Each row comes from the steps of one walk. Every step used is in the known rows, and no mark comes twice. Write the walk behind each row, first mark first.
Known rows
w v: [ -6  26   1 -12  -4  -7   3 -15  -3 -11   7 -11  -7 -13  -4 -16 -17  -1
  15  18  -6  -8   6   4  13  13   2   8  -3   1  -9  -8 -12 -23   6 -16
   0 -23  -3  -7  10]
a g d: [ -3  16  17  -4  -7 -13 -19 -18   3  -4  10   1   4 -13 -23 -25 -16  -4
  24  25 -19  -9 -19  12   9   3 -18  19   1  -6  -4   4  -4  -1  -7 -20
   0 -32  -5  -5   7]
g d v w p: [-18  22  15  -6   3  -4   1 -14   6  -2   2 -12 -16 -15 -16  -4 -21  -1
  31  11   2  -4  -3   6   8  29  -4 -12  -2   1 -11 -12  -6 -12 -10  -1
 -11 -47 -10  11  15]
m p w v h: [-22  41 -12 -15   0 -15  18 -24 -12 -14   1 -26 -20  -6  13  -5 -32   9
  14  12  11  12  21   4   9  31  18 -15 -10  21 -16  -3  -3 -32  17 -23
 -16 -28   7   4   9]
r h: [ -8  19  -4  -1  -7   1  -1 -29 -19  -3  10   2  -9 -12   1  -5 -13   0
  10  11 -12  12   0   2  15  21  -6   6  13   0  -5   6 -13 -20  -6  -5
   3 -29 -10   5   7]
d g a: [  0  13  17 -10  -5  -2 -16 -14  -5  -1  -2  -5   0 -12 -17 -16 -10   0
  22  21 -19  -9 -18  16   9  -1 -23  17   7 -16  -1  -2   5   0 -12 -24
   2 -21 -16   3   6]
a g d v h: [ -2  23  23   7   2 -10 -23 -34   2   1   6   9   3  -1 -19 -20 -14 -13
  27  20  -4  -1 -24   0  18  11 -16   2   2 -18   1   1 -14  -3  -8 -15
  -4 -38 -14   3  -7]
b q w: [-11  19  -4   0   2   1   6   6   4   1  -7 -16 -18 -22 -11 -18 -24   9
  30  10 -10  -9   7   5  -5  11   3   1  -1   1 -18 -20   3   2 -13  -8
 -17 -33  -4   5   4]
a g d v w p: [-17  22  23   1   7  -5  -4 -16   7   6   0 -12  -7 -13 -21 -12 -26  -6
  34  13  -4 -14 -14  10  10  22  -8  -5  -2  -4 -11  -9  -1  -9  -8  -6
 -15 -43  -6   6   6]
m p w q b: [-25  25 -20 -17  -9 -10  18   1 -10 -13 -12 -43 -19 -25   0  -7 -49  24
  28  11  -6 -14  14  12 -12  20  25  -3  -7  11 -25 -13  19 -23   0 -12
 -37 -31  -4  -5  25]
u r h v w p m: [-36  30 -12   7  -2  28  33 -34 -28   5  10  -9 -23   0  19  10 -29  -4
   0 -14  -6  32  20 -20  13  68  19 -24  15  21 -14   5 -21 -47   4  19
 -15 -45   3  27   5]
a g k: [ -5  16  17  -4  -5  -2 -17 -17   1   6   1  -1   5  -4 -15 -19 -16  -8
  19  25 -20 -21 -20  15   8  -1 -18  18   5 -10  -1   2  -3   2  -8 -24
   4 -29  -3  -6   1]
v w p: [-32  16   0  -9  -1   2  14  -8  -7   0   4 -22 -22 -18   1  -4 -26   4
  24   7  -6   3  13  11   2  30   4  -5  -2  21 -14 -11   0 -14   2  -7
 -10 -36   3  15  20]
q w v h r u: [-11  39 -11  10  -9  -3  12 -43 -24   0   8   7 -36   3  12 -22 -13  -9
  13   3  -3  30  16 -33  10  50   7 -18   9   4  -7  -2 -30 -25   2   0
  -3 -36  -5  19 -15]
r h v w: [-21  18  -3  -1   4  18   7 -33 -20   5  -1   3 -15  -9   9   3 -18  -8
   9 -11  -9  26  13  -5  18  43  -7  -5  14   2  -7   3 -24 -29  -9   7
  -9 -39   0  18   4]
k g d v: [ 10  23  28  -7  -1  -9 -24 -23   5   0   2   4   5  -7 -26 -16 -10  -8
  21  21 -10 -17 -25   7  17   4 -23  12   3 -24  -3  -3 -10  -3 -15 -12
  -4 -36 -19  -8   6]
y a g: [ -7  13  13   0  -5  -4 -15 -14  -3   2  -1  -5   4  -6 -11 -23 -25  -4
  23  20 -19 -18 -24  17   8  -3 -16  23   5  -8 -11   3   2  -5  -9 -24
  -2 -26 -13  -7   2]
m p w q: [-20  27 -17 -20  -7 -14  20  -9 -16 -13  -4 -34 -15 -22   1  -2 -42  21
  18  10   0  -7  16  20  -1  17  16  -3  -5  13 -22  -1  15 -27   2 -16
 -27 -31  -3  -3  24]
p w v d: [-13  34   0 -21  -6  -6   3 -14   1 -12   9 -21 -19 -13   0 -14 -26   6
  19  15  -4 -12   6  14  12  22   0   9 -12  14  -9  -5  -3 -23  10 -30
  -3 -18   3  -6  17]
h r: [ -9  22  -7   0 -10   0  -4 -27 -18  -4  10   3 -12  -8  -3 -12 -14  -6
   8   9 -12  11   2  -3  12  21  -4   5  16   0  -5   7 -17 -15  -5  -5
   0 -30 -13   5   8]
r h v d: [-10  24   0  -4  -5  20  -6 -41 -12   0  11   6 -13  -4   4  -5 -15  -8
   3   1 -14  20  -6  -3  18  30  -6   9   8  -1   1  11 -25 -20  -5  -8
   6 -28  -4   8   1]
y a g d: [ -2  16  22   0 -10 -12 -26 -16   7  -5   3   3   2  -7 -22 -30 -20  -2
  28  28 -24 -17 -34  15   6  -3 -25  25   4 -12  -7   5   2   1 -13 -26
   1 -33 -14  -6   3]
m p w: [-18  27 -11 -17  -1  -8  15 -12 -13  -9   1 -26  -9 -16   0   4 -35  12
  12   7   5   3  13  21   7  18   9  -3  -2  16 -19   4   7 -21   0 -18
 -18 -30   0   0  21]
g d v w q b: [-19  16   9  -5  -3  -8  -8  -5   9  -5 -14 -17 -20 -24 -20 -16 -27   6
  44  12 -12 -20  -3  -1  -6  25  -4  -4   2 -15 -13 -26   2 -12 -16   3
 -28 -46 -15   3  18]
g d v: [  4  23  16  -4  -2  -8 -16 -22   6  -7   5   3   1 -12 -24 -10 -12  -4
  20  17  -1  -8 -16   7  18   8 -15   5   4 -20  -4  -1 -13  -8 -16  -8
  -2 -39 -21  -4  10]
y a g d v w p: [-16  21  27   3   3  -4 -10 -14  12   5  -6 -10  -8  -7 -19 -17 -28  -4
  40  16  -9 -20 -29  12   6  17 -15   1   0  -9 -14  -7   4  -6 -15 -12
 -13 -44 -14   4   2]
u r h v w: [-23  23  -7  11  -2  23   7 -44 -31   6   1   9 -19  -4  13   3 -14 -10
   1 -14 -14  37  17 -19  19  57  -5  -9  26   2  -2  10 -33 -36 -12  17
  -9 -41  -6  25  -1]
b q w v h r: [-14  40 -13  10  -1  -3   8 -18  -5  -3  -3  -7 -37  -6   7 -28 -19   0
  27   8  -6  12  17 -27  -3  35  14 -18   3   5 -13 -18 -14 -14   3  -6
 -14 -31  -2  15 -16]
d g: [ -4  14  13  -9  -2  -3  -9 -15 -12  -4   5 -10  -1 -10 -12 -11 -11  -4
  19  19 -12  -1  -7  11  15   3 -15  14   1  -8  -4  -2   0  -4  -5 -18
  -3 -22  -9   0  13]
w p: [-15  20  -2  -7  -7  -1   9 -12  -7  -5  11 -17 -10 -15  -5  -9 -24   5
  17  16  -6  -1   2  11   6  15  10   4  -5  12 -11  -4  -3 -12   2 -12
  -2 -30  -6   3  15]
g d v w: [-12  19  18  -5   5  -5 -11 -19   6  -2  -2  -1 -10 -15 -18  -5 -13  -6
  28   9  -1  -3  -5   7  13  24 -21  -4   7 -10  -6  -9 -11 -10 -16  -3
 -10 -46 -13   9  15]
d g k e: [ -1  20  26  -9  -2  -1 -25 -12   3   8  -1  -3   8   2 -15 -22   1  -5
  15  26 -20 -20 -27  14  12   0 -30  27   4 -22  -1   0   4  12  -7 -27
   8 -29  -8   1   6]
b q: [ -9  14  -4   2  -4   2  -5  -4  -1  -5   2  -8  -9 -19 -10 -15 -19   5
  22  13 -13  -7   3   7   1   7   1   6   7  -1  -9 -12  -1  -5  -4 -10
  -9 -28 -10  -2  11]
m p w v h r: [-22  49 -20  -6  -4 -13  18 -35 -22 -13   5 -18 -28  -1  18  -7 -29   3
   9   6   8  23  24 -10  10  42  20 -21   2  20 -13   5 -11 -37  16 -15
 -15 -28   2   9   2]
y a g d v w: [-10  16  30   3   6  -5 -22 -18  11   5 -11   1  -2  -6 -22 -17 -20  -9
  37  15 -11 -20 -31  12  11  13 -31   8   8 -20 -10  -5  -1  -4 -22 -14
 -12 -42 -17   2   1]

Which walk is each row?
[-10  39 -16  20  -7   1  11 -32 -17   0   3   4 -42  -2  10 -27 -16  -4
  22   2  -8  23  19 -38   1  49  14 -22  11   2 -10 -13 -24 -20   1   4
 -11 -36  -7  18 -18]  b q w v h r u
[-16  25  -8   7 -11  -1  -5 -39 -22  -3  11   8 -19   1   5 -15 -11  -9
  10   8  -8  28   5 -12  12  30  -3  -4  15   6  -1   7 -21 -14   1  -8
   1 -32 -10  17   0]  v h r
[-16  13  -8  -7 -14  -6   0  -2  -5  -9  -6 -23 -15 -23  -8 -21 -31  11
  31  18 -19 -18   2   4  -9  11  11  12  -1  -3 -14 -18   5 -14  -4  -9
 -19 -29 -11  -5  18]  w q b
[  6  20  25   2   2  -8 -21 -23   7   0   4   3  11 -10 -29 -17 -17 -10
  25  20  -7 -17 -27  10  19   1 -19  11   3 -24  -4   1  -9  -5 -15 -12
  -5 -35 -17  -9   1]  a g d v
[-17  15   9  -4  10   4  -1 -16  -3   5  -6  -8  -9 -12  -8   3 -18  -7
  22   0   3  -4   5   9  15  24 -12  -6   9  -8  -9 -11 -11 -16 -13  -1
 -15 -38 -11   8  14]  d v w
[ -7  29   7   7  -8  25 -13 -52 -27   3  10   9 -13   4   3  -7  -5 -14
   0   1 -21  30  -9 -19  23  39 -12   9  16 -11  10  18 -26 -21  -9  -2
   4 -23 -11  15  -5]  u r h v d g
[ -8  33  -5 -16  -3 -11  12 -10  -6 -12   4 -21  -8 -16   0 -10 -28   7
  18  13   0 -10  13  12  17  18   5   3  -8   8 -13  -6  -5 -30   6 -19
  -9 -22  -1  -8  15]  p w v
[ -4  27  12   6 -10  27 -18 -50 -20   5   4  13 -13   4  -1 -11  -4 -11
   4   4 -29  22 -21 -14  18  36 -20  11  22 -17  11  17 -22 -17 -15  -8
  10 -23 -20  18 -13]  u r h v d g a
[ -4  36  20 -10   1   1 -13   0  21   0  -9 -20 -27  -8 -15 -30 -11   2
  36  28 -19 -31 -12  -3  -9  10 -11   9 -14  -9  -5 -26   8  12  -5 -30
  -5 -21   5  -1  -5]  b q w v d g k
[ -9  34 -12  11 -14  -2   3 -53 -29  -7  18  15 -27   5  13 -20  -8 -13
   6   7  -7  31  12 -31  16  47   6 -11  17   3   0   7 -35 -33  11  -1
   5 -31 -10  13  -8]  w v h r u
[-19  41  -7 -26  -3  -8  12 -17   0 -14   5 -32 -22 -13   5  -6 -32  10
  14  14   3  -7  11  15   5  26  13   0 -13  22 -16  -2   4 -27  14 -31
 -11 -19   9  -5  18]  m p w v d
[-12  23 -11  16 -16   2  -3 -53 -34   0  18  19 -24   5  10 -14  -8 -13
   5   2  -9  39   7 -23  14  43  -2  -9  23   2   1  14 -30 -20   0   1
   4 -36 -15  21  -4]  v h r u
[-14  41 -14  -2  -7 -10   9 -33 -20 -10   8  -6 -25  -1  13 -16 -22  -1
  13   7   1  19  18 -11  17  39   8 -12   3  13  -7   3 -17 -32  12 -14
  -7 -27  -3   9   1]  p w v h r
[ -2  26  20  -5  -4  21 -22 -43  -8   5   5   7  -9   7  -2  -8  -4 -14
   7  14 -22   8 -23  -5  18  21 -24  14   6 -17  11  12 -16  -5 -12 -16
  11 -25  -3   7  -5]  r h v d g k
[-12  33   0  -9   0   1   2   1  16  -5  -3 -22 -32 -18  -6 -28 -22   6
  32  16 -11 -19   5  -1  -7  19   6   4 -13   7 -14 -27   0  -4   2 -22
 -11 -22   4   0   1]  b q w v d
[  0  30  19  18  -7  -7 -30 -45  -4   3   1  18  -7  11 -15 -27 -14 -17
  26  17 -12   4 -38 -11  16  17 -22   0  16 -26  -1  11 -17  -5 -16 -13
  -2 -39 -27   6 -18]  y a g d v h r
[ -4  30  16 -11   1   2 -11   4  20  -1 -12 -21 -27 -16 -16 -33 -15   7
  41  23 -22 -27 -14   4 -10   9 -10  10 -10  -9  -9 -27  12   6  -7 -32
  -6 -16  -4   4  -8]  b q w v d g a
[-10  24  -7  10 -13   5  -1 -40 -30  -2  11   8 -12  -7   5  -5 -10  -3
   2   7 -17  23   4 -12  17  37  -3   2  24   0  -1  12 -22 -27  -9   5
   4 -31 -17  13   2]  u r h
[ -2  19  20 -13  -3  19 -22 -25   3   2  -1  -2  -5  -4 -14 -16 -11  -9
  16  10 -22  -2 -24  12  12   7 -23  20   1 -17   4   4  -8  -1 -11 -27
   5 -21 -10   5   0]  h v d g a
[-12  43  14 -27  -1  -9  -3 -18   3 -10  -2 -31 -18  -2  -4  -9 -21   4
  18  27  -5 -20  -7  13   4  17  -5   5 -14   6  -6  -3  12 -11   8 -40
  -5 -17   9  -6  12]  m p w v d g k
[-28  11  -3 -14  -6  -5   7  -9 -10  -3  -4 -17 -21 -22   0 -11 -25   8
  27   8 -14  -6  15  11  -2  25  -4   3   4   6 -14 -13   3 -18  -3  -6
 -18 -37  -2   9  23]  v w q
[  0  14  16 -13  -8  -2 -16 -15  -1   5  -3  -1   1  -9 -13 -22 -15  -1
  18  20 -26 -19 -20  19   6   2 -23  20   9 -10  -4  -2   0  -1 -11 -25
   2 -26 -14  -1   4]  k g a
[ -7  31  -4  -4   3  -4  11   7   9  -6  -8 -20 -21 -21  -7 -23 -25   8
  31  14  -7 -17  13  -3  -3  15  10  -2  -8   0 -20 -28  -2 -11  -2 -11
 -17 -27   0  -2  -1]  b q w v
[ -4  32  17   6 -11  25 -22 -53 -19   6   6  13 -13  12   0  -8   0 -17
  -1   9 -27  18 -19 -18  18  37 -21  11  18 -18  14  18 -26 -11 -15  -6
  12 -27 -10  14 -10]  u r h v d g k
[-14  33  -5   2   3  -5   9  -5   5  -5  -6 -16 -30 -14   2 -26 -22   6
  32  13  -3   0  15 -12  -4  24  13 -11  -9   7 -15 -28  -7  -8   4 -14
 -16 -30   4   9  -9]  b q w v h
[-11  39   8 -27  -1  -7  -1 -15   3 -11  -5 -31 -17 -10  -5 -12 -25  10
  23  21  -8 -15  -7  19   4  16  -5   5 -10   6 -10  -3  16 -16   7 -41
  -8 -12   0  -2  10]  m p w v d g a
[ -2  17  21  -9  -5  -2 -18 -16  -4   0   1  -5   1  -3 -16 -13  -6  -6
  18  26 -17 -12 -17  10   9   1 -23  17   3 -15   2  -1   1   6 -10 -23
   4 -26  -8  -1   8]  d g k
[-15  38 -11 -21   0 -13  20 -12  -8 -15   0 -31 -12 -15   4  -2 -35  13
  13  12   8  -5  18  13   9  21  16  -6  -9  16 -20  -3   2 -33  10 -20
 -18 -24   4  -8  16]  m p w v
[ -2  32   7  10  -7  -7 -18 -46  -9  -4  10  17 -15   2 -11 -15  -6 -13
  16  11  -1  20 -12 -17  18  30 -11 -11  15 -16   3   7 -27 -11 -11  -3
   0 -42 -22  12  -5]  g d v h r
[-18  25  -1  -9  -2  -1  20  -1  -3   0   2 -24 -20 -18  -6 -11 -29   8
  24  12  -3  -3   5   9   1  18  13  -3 -13  14 -19 -13   1  -4  -6 -11
 -10 -36   1   9   7]  q w p
[-24  17 -10  -5  -2  13  12 -30 -23   1  -5  -5 -20 -16  12  -2 -26   1
  15  -8 -14  17  17  -6   9  42   0  -5  12  -2 -10  -3 -16 -35  -7   9
 -18 -40  -2  15   7]  r h v w q
[ -9  16  18 -13  -6   1 -18 -20  -5  -3   9 -10 -11  -8 -12 -15  -8  -5
  20  20 -15  -4 -14  12  10   7 -19  20  -3  -2   1   0   1   2  -1 -27
   4 -16  -5   3  15]  v d g
[  2  18  20 -12 -10 -12 -21 -19   1  -4   7   2  -1 -11 -20 -25 -10  -2
  20  26 -22 -11 -17  11   9   6 -23  19   1  -6  -3  -1  -4   1  -7 -19
   1 -34  -7  -3  12]  k g d
